Each row comes from the steps of one path. Every step used is in the known rows, and no mark comes twice. Write the path behind each row, first mark first.
Known rows
lefis vaku nivir nelufar sogar sido: [-50 -11 -16  -8  20 -33 -18 -43  17 -23   7 -12   2  10   9   0  16 -41
 -33 -13   0 -27  13  -3   1  32   7  -2 -11 -11  34  -2  12  37  34]
tanam sogar sido rali nelufar: [-30 -14  17 -11   8 -34  12 -25  -8  33   4  -4  -9  -5   0  -9   0 -44
 -26  31  11  -7   4   3 -12  34 -13  -2 -20 -28   7   4  19   6  14]
dazi madod: [-20  -2  20  -2  11 -11  12 -10  -3   3  20  -5   7 -14  -9  -2  10  -4
   1 -25   1 -13 -10   4  11   6 -13  -5  -4 -15  10  12   8 -10   0]
vaku nivir nelufar: [-25   1   3 -11   3  -6   3  -9  -5 -22  20  -3   6  23 -12 -10   7 -21
   5 -33  17   2  -8  22 -11  26   1  -7 -10  -5  28   7   6   1  21]
lefis vaku nivir nelufar: [-22  -2 -20  -9   8  -9  -6 -22   6 -34  21  -5   7  16  -6   3   7 -23
 -15 -28   7  -7  -7  24  -5  30   0  -4 -11   1  32   1   6  12  33]
falizub nelufar sogar sido rali: [-48 -26  19  -5  24 -35 -11 -16  10  39  -6   4 -20  24   9  -6  28 -31
 -35  39  20 -12   8   1 -23   3 -21  -4  -5 -32   8  -5  10  12  25]
vaku nivir: [ -3   6   6  -6  -3   1  -2  -4  -7 -16  -8  -5   2   5 -12   1   5 -19
  10 -34   4  -2  -9   3  -1   8   4 -21   0  -6  20  10  -1   3   9]
nelufar sogar sido rali: [-43 -21  14  -2  26 -21 -13 -23  17  33 -10  -1 -13   6   4  -5  24 -31
 -29  23   3 -13  15 -14 -10  -3  -3 -11 -13 -35   7   2   5  10  10]
vaku nivir nelufar palar madod: [-37  -5  12   3  15 -23   0  11  -3 -13  19   5  10  22   1 -20  18 -57
  12 -57  23 -18 -23  10  -3  33 -29 -11 -14 -36  29   3   8 -11  18]
sogar sido: [-16   1   5   7  18 -20  12 -17  -3  13  16 -20   5  -3 -20   6  18  -5
 -24  19  -9  -9  -6  -3  -6  13   3 -16 -13 -24  22   1  -2  16   7]
lefis vaku nivir nelufar rige kemu: [-16 -18 -19 -26   2  10  -3 -21   8 -18  19   2  10  25  14  -2  24 -53
  -8 -50  10   5  -9  17 -14  18   7   5  -8  22  34  13  -7  11  47]
rige kemu: [ 13 -11  13  -1  11  14   9   2 -16   9   7  -7  -8  22 -20  -1   1 -29
  -9 -22   5   5 -19   5 -10  -5 -14  -6   4 -13  11  17 -14  -4  22]
nelufar falizub: [  3  12   8   1   5   5   3  -1   1   9   7  -9   1  10   3  15   3  24
   1   5  -3   0   2 -29 -20  -5 -10 -14 -10 -11   9  -5  -4   5   9]
vaku nivir nelufar rali sido: [-39 -13   8  -9   0 -35  20 -24  -2 -11  18   7  22  47  -4  -9  29 -24
   4 -32  24  13  18  44 -38  21   2  -1 -15  -8  23  12  12 -12   9]
tanam sogar sido rali nelufar nivir: [-28 -17  14  -3  11 -47  18 -13 -22  33 -35   7 -13  -1  11 -11   2 -34
 -13   9  16  -5   3  12  -6  36  -2   0  -3 -14   5   9  18   7  10]
rali nelufar: [ 10   0   9  -1   6 -15  27 -15  -5   7  22  -6   3   5  -6  10  -5 -24
  -8   0   8   7 -11   4 -20   9 -12   0  -8   7  13   4   7  -4  22]
nivir nelufar rige: [-15  -1   5  -5   8  -8  14 -15  13  13  38  -9   2  19  18  -8  26 -12
  -4  -2   7  10  -7  14 -15   9   6   8 -20   8  25   6   3  -2  20]
rali sido sogar nelufar: [-14 -12  14  14  12 -28  11 -37   0  -4  34 -24   2  35   8   7   1 -22
 -19  -3   8 -12  10  33 -30  -1  -8   2  -6 -24  24  -3   3  -8  -2]
lefis vaku: [ 11   1 -13  11  16  -3   0 -22   8  -9  16 -14  -3  -1  -2  19   4  -7
 -29   3 -13  -8 -12   7   5   3  -9 -11  -6  -8  17   1  -1  10  23]
nelufar rali: [-18  -9  20  10   9 -13  24  -2   6  15   0   0  -1  16  -5   4   9   4
  -3   7   9   7 -11  18 -13  -1  -8 -15  -6 -22  -1   6   1 -15  10]
falizub nelufar rali sido: [-10 -16  19   5   3 -45  28 -15  -6  20  17   3   4  51   3   4  31  -7
 -14  14  22  12   6  38 -43  -1 -25  -1  -2 -16  10   2   8 -15  14]
rige nelufar: [  6 -11  10   2  13  -2  15  -7 -17  10  28  -5 -13  19  -6  13  -6 -22
  -5  19   9   4  -9   7  -2  16  -9   5  -7  -1   3  -3   8 -10  13]
sogar nelufar rali sido: [-26 -13  17  11   6 -39  47 -23  -3  12  28  -8  10  44  -8  12  20 -18
 -14  -3  18   2  10  46 -44  10 -14  -5  -4 -19  20   0   4 -18   7]
nivir nelufar: [-15  -1   6   3  16  -8  14  -8  -1  -2  37 -10  -2  24  -9  -7   7  -7
 -11   0  10   5 -12  22 -13  17  -9   3 -15 -11  19   4   6  -3  19]
vaku nivir nelufar sogar: [-28  -2  10  -9   7 -14 -16 -16   6 -19  -1  -4  -7  24  13 -15   4 -38
   2 -37  18  -8   6   2  -3  14  -2   0  -2  -6  20  10  11   9  23]
falizub nelufar: [  4  -2  13   2   8 -17  11   1 -12  10  18  -7 -11  27  -5   2   8  -6
 -13  16  13   0 -20  18 -16   3 -25  -6   4 -11  15  -1   2   1  26]
vaku nivir nelufar sogar sido rali: [-78 -23   7 -19  18 -25 -20 -26  16   7  -4   8  -3  22  -1 -21  25 -49
 -18  -8  22 -13  19   5 -18  25   5  -5 -20 -24  23   3  13  12  20]
sogar sido rali nelufar: [-37 -21   6 -10  18 -27  19 -23   5  32  21   6  11   4 -19   4  17 -34
 -29  28  12   0   1   5 -36  21  -6  -7 -25 -12  19  -4  10   0  19]
tanam sogar nelufar rali sido: [-17  -7  28  10  -3 -47  40 -24 -17  14   7 -18  -8  36   9  -3   2 -29
 -13   0  14  -8  12  44 -18  23 -21  -1   2 -35  10   9  10 -12   2]
sido rali nelufar: [-15 -18   9 -10  11  -8  18 -11   2  25  17  13  -2  10  -9   4   5 -33
 -13  10  19  14  -4  14 -32   8 -14  -2 -16  -2   6   2  10 -17  22]
sogar sido rali nelufar palar: [-44 -27   2   2  20 -29   9  -5  16  45  10   6  18   4  -6  -5  22 -54
 -16  20  17 -18  -7  -1 -37  13 -20  -7 -34 -23  14 -16  12  -3  10]
nelufar nivir vaku: [  2 -13  -3  13  11 -27  -1  -4   9 -13 -13 -12 -12   4  13   4  11   3
  -8 -14   1   0  -8  22  11  -3  13   3  10  -5  27  16  -3   3  15]

Write each row's path
[-22 -25  27  12  10 -46   7 -23   2  14  11   0  -2  51  27   0  18  -2
 -12  24  23   8   9  39 -43 -12 -21   3  -4 -29   0  -2  11 -19   6]  falizub nelufar rali sido sogar
[-43 -36  15  -7  28 -19  -6 -25   2  40   6   7 -21  20   6   5  13 -51
 -26  44  16 -11  18  -9  -9  14  -6   5 -15 -23  -5  -9  14   0  14]  rige nelufar sogar sido rali
[-18  -7  12   0  18 -40  13 -35   7  17   6 -13  -2  -2   9   7   4 -42
 -26  15   3 -13  10 -23 -17  11  -7   1  -6  -5  15   0  14  21  21]  rali nelufar sogar sido
[  6   8   8  -6   3  -9  19  -8  -1  12  18  -1   7   9   7  20  -6   7
   1   5   9   5   5 -27 -40   5 -14  -2 -15  10   9  -8   8   1  19]  rali nelufar falizub
[ -8 -31  10 -28   3   8  19 -10   8  42  14  19   1  21  10  -2  21 -60
  -4 -12  23  24  -6   6 -44  -5  -9   7 -12  20  10  14  -2 -19  36]  sido rali nelufar rige kemu
[-16 -22  19  -9  15 -15   0 -20  12  28  -6  12 -16  11  16  -2   0 -49
 -15   6  22   4  10  -5 -25  -6 -18   5  -9  -3  -4   4  14 -10  24]  sido rali nelufar sogar
[ -5 -11  17   9   6 -30  26 -21   0  15   9  -2  10  31  -1   6  25  -8
  -8  -1   5  12  14  26 -29  -7  -6  -8  -8 -17   9  11   4 -15  -2]  nelufar rali sido
[-53 -23  30  19  15 -22  26 -13  10   7  14 -10  -8  32  10   5 -10   0
  -6  15  23 -10 -13  37 -28   5 -12  -8  -2 -36   0  -9   3 -21  10]  sido sogar nelufar rali
[-24  -7 -10  -6  11 -14 -23 -30  15 -31   1  -5  -6  17  19  -1   2 -41
 -17 -32   7 -14   7   4   5  18  -4   3  -2  -1  23   3  11  18  35]  lefis vaku nivir nelufar sogar
[-20  -2  14   7  22 -26  -4 -26  10  15  -4 -19  -9  -1   5   2  14 -24
 -25  14  -8 -19   8 -22   3   0  -1  -9  -4 -27  13   4   3  24  10]  nelufar sogar sido
[-42 -13   4 -16  14 -21  13 -16   9  39  17  10  15   7  -4  14  17  -5
 -18  35  11   1  15 -27 -55  18  -7  -7 -30  -9  13 -15   9   6  18]  sogar sido rali nelufar falizub
[-27 -11  18   7   8 -11  12 -22  18  10  25 -20  -5  15  34   3   6 -14
  -3   5   9 -12  -9  14 -15  -3   5  -2  -5  -8  19  -5  -2  -6   8]  sido sogar nelufar rige
[-17  -4  14   3  21 -16  -4 -19  10   1  16 -10 -16  25  14 -10   4 -26
 -14  -4  12  -6   3   4  -4   4 -14  10  -7 -12  10   8  10   5  22]  nivir nelufar sogar
[-31   8   0 -17  -2  -1  -6  -3  -1 -16  14   1  12  26   1  -1   7   8
  15 -26  15  -1   5 -11 -31  21   1  -7 -15  -1  26  -5   5   8  20]  vaku nivir nelufar falizub
[  3  -3   8  -4   7   5  10  -2 -13  18  24  -1  -7  23   7  23  -6   7
   4  25  10   2   6 -24 -22  11 -12   3 -12   1  -2 -16   5  -5  12]  rige nelufar falizub
[ -5   6  24   8   1 -18  23  -8 -22   5   8 -29 -23  11   1  -5 -22 -26
 -12  -2   7 -21 -15  22   9  28 -20  -5   8 -29  14   8   4   3  11]  tanam sogar nelufar
[ -3   0  19  22  21 -18   8  14   0  15  10  -3   1   5   4  -4  17 -41
  -2 -26   5 -20 -27  -8   5   5 -39 -16  -8 -45  13   4   1 -12   7]  nelufar palar madod
[  0   2 -16  -4   3  -1 -10 -18   3 -27  -4  -7   4  -1  -5  14   5 -19
 -10 -30  -6 -12  -8   6   5  11   1 -21  -2  -1  25   3   0  14  23]  lefis vaku nivir
[-18 -16  -2  14  12 -37  21  -5   5 -12   7 -19 -12  18   4   8   4  -7
 -13 -17  14 -13 -11  44  -3  16   6   5  16  -7  36   6  -3   3  25]  sogar nelufar nivir vaku
[-20   8   3  -4  12  -2   7  -4   2   3  34  -5   4  27   3   3   6  22
  -4   7   8   2   3  -9 -31  13 -10   2 -20  -8  16  -9   4   3  19]  nivir nelufar falizub
[-43  -8   9   3  28 -35   0 -29  11   9  20 -18  -7  17   3 -10  16 -25
 -30  16   4 -15   9  -4  -8  19  -3   7 -16 -24  20  -1  10  21  21]  nivir nelufar sogar sido
[  5 -15  19   3  16  -8   0 -17  -8  14   7  -5 -28  22  17   9 -10 -40
  -7  13  10  -5   7 -12   7   2 -13  11   2  -4  -7  -2  12  -4  16]  rige nelufar sogar
[  8  -8  14  12  14 -19 -10 -35   4  -1  17 -17   3  23  16   0   7 -11
 -12  -1  -6   0  16  12 -17 -18  -1  -1 -10 -24  13   7   3  -6 -11]  rali sido sogar
[  8 -12   7   8  13 -15  21   4 -30   9 -11   6 -17  27   5  12  -2 -13
   9  -3  17   6  -7  16   3  18   0   5   9  11   1   0   9 -10  10]  rige nelufar nivir
[-18 -36  -4  -5  13 -35   8  -9  16   7  -7  13  -8   9  16   2  12 -26
 -12  -5  23  11   1  34 -20   8   5  12  -4   6  19  11   9 -12  30]  sido rali nelufar nivir vaku
[  4 -19  -4   5   9 -41  17 -12   7 -12  -1  -5  -3   3  15   8   1 -16
  -8 -15  11   6  -4  23  -9  10   8  15   8  15  28  11   7   2  27]  rali nelufar nivir vaku
[-14 -15  12  19  14 -43  16 -25 -14  -5  -3 -14  -1  43  19   5   5 -12
  -5 -23  14 -10  10  42 -23   3   3   1   8 -11  23   2   3  -8  -6]  rali sido sogar nelufar nivir
[-28   6 -21 -14   3  -3 -13 -16   8 -29  17  -1  14  20   9  13   6   5
  -6 -25   5  -8   7  -8 -24  25  -2  -5 -17   6  30 -10   5  18  33]  lefis vaku nivir nelufar falizub
[-39 -23   2  -4  19 -40  25 -11  -7  32 -16  15   5   9  -8   3  22 -22
 -14   8  19   4   2  17 -32  24   6  -5  -9   1  16   1  12   1  17]  sogar sido rali nelufar nivir
[  3 -29  -3   9  15 -26   7  -5  -5  -6   4  -4 -20  19  17  12   1 -18
  -5   4  15   2  -2  25  11  16  11  19   8   7  15   4   6  -5  20]  rige nelufar nivir vaku
[-22  -2 -21 -15   1  -7  -5 -27  21 -21  23  -4  11  11  25   2  26 -28
  -7 -29   3  -2  -4  13  -6  21  16  -1 -15  21  37   4   5  13  32]  lefis vaku nivir nelufar rige
[  1  -6  23   3  11 -24  -5  -9   1  14  -4  -7 -25  26  20  -1   6 -22
 -15  11  15  -7  -4  -2  -7 -10 -28   0  12 -13   6   2   6   7  27]  falizub nelufar sogar
[-41 -27  19  11  19 -38  11 -35  12   2  33  -3   8  49  21  -9  16  -6
 -10   8  19  11  17  43 -38   3  -5  13 -23 -29   5   2  13 -21   1]  nivir nelufar rali sido sogar
[ 10   2   8  -7  -1 -14  27 -20  11  20  23  -5   7   0  22   8  15 -27
   0  -2   5  13  -5  -5 -23   1   3   2 -12  27  18   6   7  -3  20]  rali nelufar rige
[-32  -5   0   1   7  -8  -8  11   4 -11   7  -3  14  22   0 -20  13 -41
  16 -42  20 -17 -17  14 -14  17 -14  -7 -19 -16  27  -5   7  -2  11]  vaku nivir nelufar palar
[-33  -4  17   8  10  -4   3 -10   7   3  21 -19  -7  26  18  16 -15  22
  -3  12  11 -17  -1  -6 -35   1 -12  -7  -8 -25  10 -19  -1  -1   9]  sido sogar nelufar falizub
[-14 -20   7  -3  12 -22  21  -1 -10  23 -23  24  -4  16   1   3   8 -21
   1 -12  27  15  -5  23 -25  10  -5   0  -1  12   6   7  10 -17  18]  sido rali nelufar nivir
[ -3   6  20  14   2 -31  28   3 -35   5 -31 -19 -28  16   9  -4 -18 -16
   1 -23  15 -19 -15  31  15  30 -11  -6  24 -16  13  12   6   4   7]  tanam sogar nelufar nivir
[ 10  -3   6   7   9 -26  30  -4 -19   6 -16   4  -1  11   3   8  -2 -14
   6 -22  14  10 -10  13 -15  13  -2  -1   7  19  13   8   9  -4  17]  rali nelufar nivir
[-35 -16 -14  -6   4 -36  11 -38   9 -24  21   6  21  42   5   7  28 -27
 -17 -28  15   5  20  47 -31  25   2   0 -16  -3  27   3  13  -4  22]  lefis vaku nivir nelufar rali sido
